Each row was made from one walk, in order. Every step used is in the known rows, and no mark comes twice. Write each row's walk.
In the rows, 128 means zero.
Known rows
t-k: [175  94  99 135  94 141 136  93 122  93 139 150 123 102 156 139 140 135
 124 167 154 160 125 129 106  92 169 140 104  85 126 153 117 162 154 110
 105 158 121 166 113  88 114 150 136 125 122 203  94 131 178 139 174  85
 136 140 131 177 152 154 126 138 118 137 141 123 131 157  99 156 154 126
 128 127 141 132 109 158  86]
y-s-k: [128  97 102 128 134 141 139  80 116 121 112 154  99 117 156 147 144 148
 115 160 175 144 114 143 101  95 156 119 137  63 146 171 131 180 156 144
 133 203 109 163 138  56 126 120 132 115 155 162  95 108 153 147 176  94
 135 137 146 170 161 111 110 113 122 179 127 135 164 165  96 178 184 152
 134 105 131 142 123 161  87]
l-k-e-j-t-y-s: [145  75  74 171 109 160 126  63 144 101 135 151  88 103 155 180 143 128
 146 190 165 110 124 152 118 111 145 129 138  70 135 172 101 172 162 117
 118 186 126 179 130 115 109 122 144 146  73 172 103 121 173 128 192 124
 163 151 137 155 167 158 118 135  68 143 135 122 103 140  91 147 178 155
 124  69 114 128 132 141 104]
t-j-k-e: [191  99  50 115  99 158 106  88 105 126 134 120  91 157 136 155  98 119
 132 166 168 148 138 124 132 138 182 153 128 110 142 211 124 157 137 110
 122 175 112 146 134  80 103 172 137 100  87 162 125  96 196 137 151 160
 105  98 170 137 140 134 138 116  78 132 137 141 165 152 134 150 199 144
 185 150 120 111 140 158 119]
l-k-t-y-s: [155  72  79 167 111 162 132  85 144  97 125 154 108 114 181 180 147 134
 122 196 158 114 120 152 101  87 158 127 143  74 126 177 114 162 161 133
 113 195  96 173 123 104 105 124 153 156 118 155  91 119 174 135 174 104
 152 156 124 161 161 148 114 127  77 150 135 118 133 172  72 169 189 138
 133  74 111 122 146 165 107]
t-k-j: [170  85  77 101  78 161 109  93 108  82 108 124 133  92 139 118 129 132
 123 164 146 151 108 131 109 143 158 171 121 104 126 164 112 173 126 107
  97 153 116 154  99  86 102 134 123 130 119 203  98 103 192 129 193 137
 125 140 148 144 156 149 138 147  82 136 137 137 128 146 110 129 154 128
 137 111 140 122 119 148  85]
e-j-k-t-y-s: [140  83  80 154 100 158 122  85 140 106 131 139 111 133 172 185 129 123
 117 197 175 111 112 149  91 111 151 151 150  84 141 186 114 152 151 136
 113 187 109 181 142  99  99 122 144 153 110 146  95 120 171 129 175 129
 147 139 144 159 164 143 112 128  77 157 132 115 152 163  95 169 191 149
 141  69  99 120 152 167 110]
l-k-j-t-y-s: [145  76  63 169 115 159 128  70 147  79 120 152  97  98 162 170 159 123
 137 189 153 109 109 157 119 102 145 135 135  59 127 160  98 175 149 113
 110 187 117 173 111 117 115 115 147 149  88 175  90 119 182 130 187 117
 158 151 128 153 181 153 116 134  68 146 136 126  97 148  73 138 178 138
 123  66 131 120 143 136 103]
t-y-s-k-l: [135  97  92 108 101 141 162  65 117  84 100 136 106 112 152 147 145 139
 150 146 177 158 145 136  92  78 145 147 124  70 113 189  96 157 188 146
 142 152 125 187 163  69 121 125 134 125 158 161  93 147 175 164 198  86
 150 140 151 197 128 127 122 124 115 148 162  96 149 169 117 151 163 107
 108  87  92 110 122 172  82]
s-y: [184 121  71 108 109 146 141  88 108 131  95 134 136 134 161  92 169 112
 111 164 157 165 106 124  98 151 161 155  91  85 161 162  99 142 186 122
 173 172  92 145 118 147 116 152 159 116 148 155 109 118 191 170 179 124
 124 114 131 174 177 140 148 132 111 136 122 137 147 139 125 176 158 134
 147 125 135 156 145 146  82]
y-k-e-j-t: [153 123  92 153 104 151 119  49 136 131 122 128  78 129 133 144 131 123
 154 148 160 162 112 133 116 146 158 149 147 111 142 175  74 171 155 103
 138 139 164 176 150  98 107 147 135 105  41 170 117 121 179 149 172 118
 119 134 170 153 165 157 144 157 103 133 156 129 111 122 124 134 155 131
 159  83 130 122 138 130 102]
e-j-t-y-s-k-l: [128  99  99 111  99 148 154  50 121  84 101 134 105 114 142 155 143 135
 163 141 180 156 144 137  85  96 140 152 135  71 125 190  82 157 187 139
 142 141 146 198 175  70 123 123 130 123 136 164  99 158 170 158 205  93
 156 139 164 204 132 132 121 133 112 143 160  95 135 157 123 148 155 116
 107  71  89 116 119 163  81]
s-y-k-e-j-t: [157 117  83 144 103 158 120  44 132 136 114 130  88 130 137 132 138 115
 153 148 163 159 113 135 107 159 152 156 141 103 152 176  72 162 171 106
 144 139 155 175 150 105 108 145 132 101  50 173 120 122 181 153 181 127
 125 127 170 159 170 155 148 152  98 130 145 134 114 115 125 143 151 138
 154  83 131 134 140 135 100]
l-k-e-j-t: [160 124  99 149 110 164 121  53 129 130 118 127  83 120 129 153 137 125
 161 146 149 158 115 138 117 141 165 139 143  95 154 172  72 171 150 102
 136 143 158 172 139 111 121 154 146 104  44 168 125 124 176 146 181 120
 124 136 173 170 158 159 145 155  86 116 143 132  99 127 130 140 158 140
 161  93 126 124 126 121  97]
t-y: [182 107  82 137  95 140 154  91 111 105 118 149 120 130 152 148 152 122
 108 213 171 126 109 116 108 102 170 165  73 104 128 173 105 141 172 107
 138 185 109 148 137 141  96 162 137 157 127 161 106 110 187 138 184 105
 138 138 135 152 162 179 134 137 114 129 151 126 126 136  96 175 149 116
 132 121 155 127 132 148  97]
l-k-j-t: [166 121  75 147 118 163 121  59 130  86  86 129  96 106 143 135 165 117
 150 142 114 160  96 149 127 125 167 144 143  70 134 155  69 180 126  91
 115 149 136 161  95 106 133 140 148 111  70 179 107 111 190 148 178 107
 114 133 163 163 180 155 140 152  74 117 137 142  82 140  96 119 168 107
 155  96 155 107 140 109  97]
t-j-k: [186 116  66 124 109 146 104  93 108  95 135 121 114 178 151 178 111  90
 118 177 158 137 107 133 116 121 189 151 113  69 153 179 109 133  98 107
 113 176 113 162 130  84 127 185 147  92 117 154  93 116 195 128 148 136
  97  78 158 159 165 122 116 128 106 135 124 133 161 161 125 162 206 129
 176 147 135 110 155 135 117]
l-k: [188 109 100 143 121 153 132  85 112 109 132 133 113 122 163 152 149 126
 137 163 114 151 102 151 131  91 197 111 107  57 122 153  99 159 132 116
 121 179  92 156  91 111 136 185 163 105 115 173  94  96 196 152 168  76
 125 143 138 168 151 147 140 136  90 109 123 127 115 167 108 152 202 113
 144 149 134 123 106 137  91]
t-j: [212  93  75 127 104 152 113  90 112 101 127 152 113 142 139 176 116 128
 124 190 180 138 131 100 114 117 172 114  86 103 155 166 110 161 121 103
 141 186 127 149 147 103 109 181 154  97 127 158  88 147 182 110 162 136
 110 118 112 154 152 130 130 164 144 146 147 127 136 156 121 178 158 153
 166 120 145 131 150 117 104]
s-y-k-j: [168  89  52 101  85 156 103  73 108 103 103 117 127 126 158  94 136 112
 115 162 148 149  85 138 108 173 152 181 122 103 112 172 101 158 143 120
 124 158  97 152 103  89  90 146 115 115 122 190  88  73 212 152 189 141
 115 127 147 112 181 136 157 139  88 146 132 142 143 132 105 130 173 109
 134 103 144 128 145 157  93]

Which walk is each row?
[158 133  96 147 106 153 123  56 130 133 108 127  81 122 126 146 134 129
 152 151 162 163 115 127 117 146 159 149 144 112 157 173  75 172 154 100
 147 143 166 169 149 115 114 143 147 105  46 159 125 130 171 145 176 128
 116 134 172 165 162 158 143 159  99 128 155 129 107 125 135 138 148 143
 167  85 126 123 138 119  96] : k-e-j-t
[168 104  94 155 105 145 140  73 139  80 124 158 104  97 155 141 160 125
 142 151 141 168 127 138 107  87 163 139 121  73 132 147  91 173 160  95
  97 143 145 175 113  86 127 138 138 122  88 213 100 144 171 142 171  76
 136 138 143 194 167 164 119 144 112 132 147 128 103 147  83 144 145 119
 132 108 154 124 118 144  93] : j-t-k
[127  85  92 139 131 152 153  67 121 105 109 168  96 117 157 156 154 138
 120 172 176 129 120 145  94  90 149 134 129  57 145 178 117 174 173 134
 123 200 118 169 146  61 124 113 120 132 144 177 103 114 153 141 188  88
 154 136 156 180 170 134 103 113 112 167 129 140 144 147  76 185 168 149
 123  96 146 140 121 158  96] : j-t-y-s-k
[148 139  96  95  82 134 129  73 110  90 117  88 116 153 139 150 120 105
 155 139 159 173 121 137 102 120 165 176 133  85 123 188  77 126 143 132
 139 119 135 193 156  98 122 166 151 102 115 138  94 142 200 169 183 117
 115 108 175 188 127 126 136 135  97 121 158  86 154 167 169 119 187  87
 139 108  72  93 134 157  87] : e-j-k-l
[162 111  93 125  86 138 154  61 137  60 106 130 107  99 150 138 155 127
 171 127 148 189 149 131 102  75 153 151 126  79 105 167  72 157 182 113
 125 108 153 196 138  88 125 138 146 121 108 188  93 176 186 167 185  71
 138 139 148 215 129 152 130 146 112 121 175  89 110 165 118 119 144  83
 114  89 102  98 123 156  83] : j-t-k-l
[165  99  90 140  99 163 150  58 115 118 117 155 103 129 133 155 139 121
 135 189 178 122 124 123  93 125 158 175 101 100 149 190  87 150 186 106
 127 166 146 165 165 109 100 148 115 147  89 181 131 115 169 130 205 114
 154 136 176 168 162 184 128 139  98 122 143 138 113 110 102 180 135 140
 132 102 152 135 120 144 105] : s-k-e-j-t-y
[159 105  75 131  85 129 152  45 136  72 116 127  97 131 163 140 148 115
 158 149 157 164 130 132 102  82 155 167 114  90  75 183  66 141 192 121
 136 120 139 192 152  86 102 155 130 125 107 175  80 140 206 176 183  68
 134 140 145 170 143 155 146 140 123 130 182  87 118 151 102 121 158  57
 105  82 116  92 139 171  97] : j-t-y-k-l
[166  99  74 137 101 161 150  63 117  85  94 156 110 120 143 141 159 116
 124 188 159 125 107 128  97 116 158 181 100  87 137 178  83 155 171  98
 116 169 133 155 137 108 107 136 117 154 109 187 117 106 179 132 199 108
 146 133 167 161 179 180 127 136  93 125 142 145 105 117  77 165 136 117
 130 100 174 124 135 137 103] : s-k-j-t-y
[150 140 100 116 100 142 101  91 103 124 140  95 116 175 142 159 109  93
 120 169 159 144  81 144 107 151 180 176 133  81 159 177  99 126 104 121
 120 157 122 174 136  98 122 177 145 100 101 141 102  98 194 144 166 138
 102  93 182 155 162 130 125 129  88 128 119 123 165 147 158 150 205 129
 165 135 108 118 133 141  99] : e-j-k
[221  71  80 133 108 186 110  87 117 102 121 157 126 151 168 192 109 131
 130 176 154 138 142 118  92 103 191 108 122  99 152 183 107 152 124 116
 114 181 113 164 141  70 113 186 151  98 132 160  98 142 178 108 157 116
 117 126 131 175 137 132 128 158 115 128 128 132 146 174 101 200 178 151
 178 122 131 123 144 143 120] : l-k-t-j
[123  84 103 136 123 158 147  63 118 115 119 162 100 120 149 161 141 136
 125 175 187 121 118 144  86 107 147 141 130  61 157 177 114 170 169 137
 124 195 128 176 157  60 121 117 116 129 137 177 105 114 150 134 199 100
 159 139 162 177 164 133 105 121 111 165 124 137 145 139  91 189 166 162
 120  91 135 148 114 156  92] : e-j-t-y-s-k
[154 144 108 152 112 146 127  58 133 121 106 127  93 126 130 151 147 120
 144 155 157 162  98 130 108 136 160 145 136  97 160 154  67 165 139 101
 147 144 165 175 146 122 124 145 155 105  61 152 108 139 171 147 175 112
 115 132 160 175 175 155 137 166 115 131 155 124 104 128 130 142 148 134
 160  81 135 128 144 110  91] : e-j-t
[169 113  92 150  97 152 149  63 124 105 117 150 109 132 139 159 148 114
 130 199 169 124 107 121  96 121 160 172  93  99 148 170  76 142 172  98
 132 160 148 167 155 138 103 153 132 150  87 170 115 126 179 131 198 110
 146 139 158 167 173 185 131 153 108 120 150 126 101 114 103 169 131 128
 131  94 153 129 132 129 100] : e-j-t-y
[138  84  79  99 105 164 114  82 103 100  90 127 116 102 141 124 132 142
 115 162 162 141 101 143 105 146 148 156 142  86 140 179 122 186 125 131
 116 185 107 151 116  63 109 114 118 120 143 174  99  88 177 135 196 144
 128 136 158 139 164 119 127 127  85 166 128 146 150 152 106 144 174 146
 139  96 132 128 129 149  85] : y-s-k-j
[180  91  73 138  96 155 133  74 130 117 126 145  84 100 141 129 131 142
 148 146 157 170 154 129 128 114 164 144 133 110 125 190 113 184 180 104
 113 151 134 156 123  79 102 137 128 120  67 202 131 115 176 146 170 118
 132 138 160 161 137 162 142 128  82 130 152 138 124 145 102 140 156 136
 155 120 135 123 116 164 102] : j-t-k-e
[158 134  74 142 113 149 124  63 132  92  75 127  93 108 136 126 164 119
 136 147 131 167  95 134 123 134 157 158 144  93 140 158  71 182 129  89
 132 146 147 157 110 112 122 127 151 118  73 165 105 118 187 150 171 120
 105 130 161 158 186 153 142 155  93 133 158 139  96 135 101 118 151 110
 165  83 158 109 159 109  95] : k-j-t
[174 106  92 145 106 154 124  80 138 126 109 131 107 155 196 141 130 137
 107 158 142 169 107 138  81 101 183 148 164 123 105 192 104 151 159 137
 120 156 104 173 136  49  90 156 135 123 121 148  89 104 182 162 134  75
  99 142 150 149 153 137 144 136 118 151 152 124 173 180  79 172 187  92
 173  96 127 108 162 191 116] : y-k-t
[150  77  70 131 114 161 142  67 121 133 113 155  75 112 141 140 132 150
 134 160 179 143 151 134 116 115 156 141 140  97 135 208 128 187 190 127
 130 188 119 153 145  62 103 120 116 127 100 180 133  97 164 146 180 126
 144 140 168 153 143 144 128 105  82 154 141 147 149 142  96 168 169 157
 148 111 130 133 119 172 104] : j-t-y-s-k-e
[167  81  59 115  78 152 109  73 111  90 116 124 120 123 153 120 127 119
 114 186 154 130  88 133 111 149 158 188 113 112  96 178 103 158 137 113
 107 162 106 152 113  84  81 148 106 134 112 196  86  70 210 135 190 131
 123 138 149 102 173 155 151 142  89 142 144 136 132 130  90 129 167  99
 127 101 154 114 140 156 100] : t-y-k-j
[171 131  91 131 111 161 123  97 124 123  97 114 119 171 183 153 129 116
 105 154 131 170 105 143  85 107 193 166 173 101 141 203 107 136 132 133
 114 158  98 169 129  66 113 154 155 121 127 124 109 107 181 160 131 100
  89 111 181 174 152 134 128 120  87 135 131 131 186 189 104 175 208 102
 198 124 114  98 166 179 119] : j-k-t
[155 100  84  86 103 161 119  87  92 107  84 127 123 114 134 111 131 140
 112 157 156 153  99 133 104 150 160 171 127  97 141 181 116 177 128 125
 120 174 108 142 118  67 109 134 116 117 149 176 108  83 182 137 194 138
 116 132 169 141 160 128 136 131  95 151 131 151 154 146 112 152 165 133
 148 117 144 129 124 146  84] : s-k-j
[182 106  79 135  95 160 146  92 118 105 110 140 127 162 177 161 137 110
 101 199 154 128 112 131  80 101 184 188 118 103 133 203 104 121 166 120
 111 173 100 162 144  98  95 160 132 158 132 150 115 103 183 141 166 103
 129 122 171 168 159 170 125 121  87 122 135 130 159 156  85 191 176 106
 158 122 138 112 149 176 119] : j-k-t-y
[145  92 109 105  91 161 111  76 101 162 138 122 100 126 121 149  94 151
 137 165 200 139 127 128 102 168 152 147 136 121 163 197 121 168 155 139
 141 172 135 168 170  79  96 145 122 107  99 159 126 103 162 129 199 158
 136 141 168 147 129 132 136 142  96 151 133 129 163 135 160 167 166 185
 149 102  91 149 103 158  86] : y-s-k-e-j
[154 142  82 104  93 127 140  77 117  81 106  94 109 147 151 142 138 105
 149 136 147 183 122 138 111  95 171 170 131  76 111 187  83 134 149 127
 139 125 125 184 138  97 126 161 158 108 126 138  89 141 206 181 168  99
 109 105 166 191 135 127 134 123  99 124 165  89 154 178 147 116 191  72
 142 117  87  82 144 159  92] : j-k-l
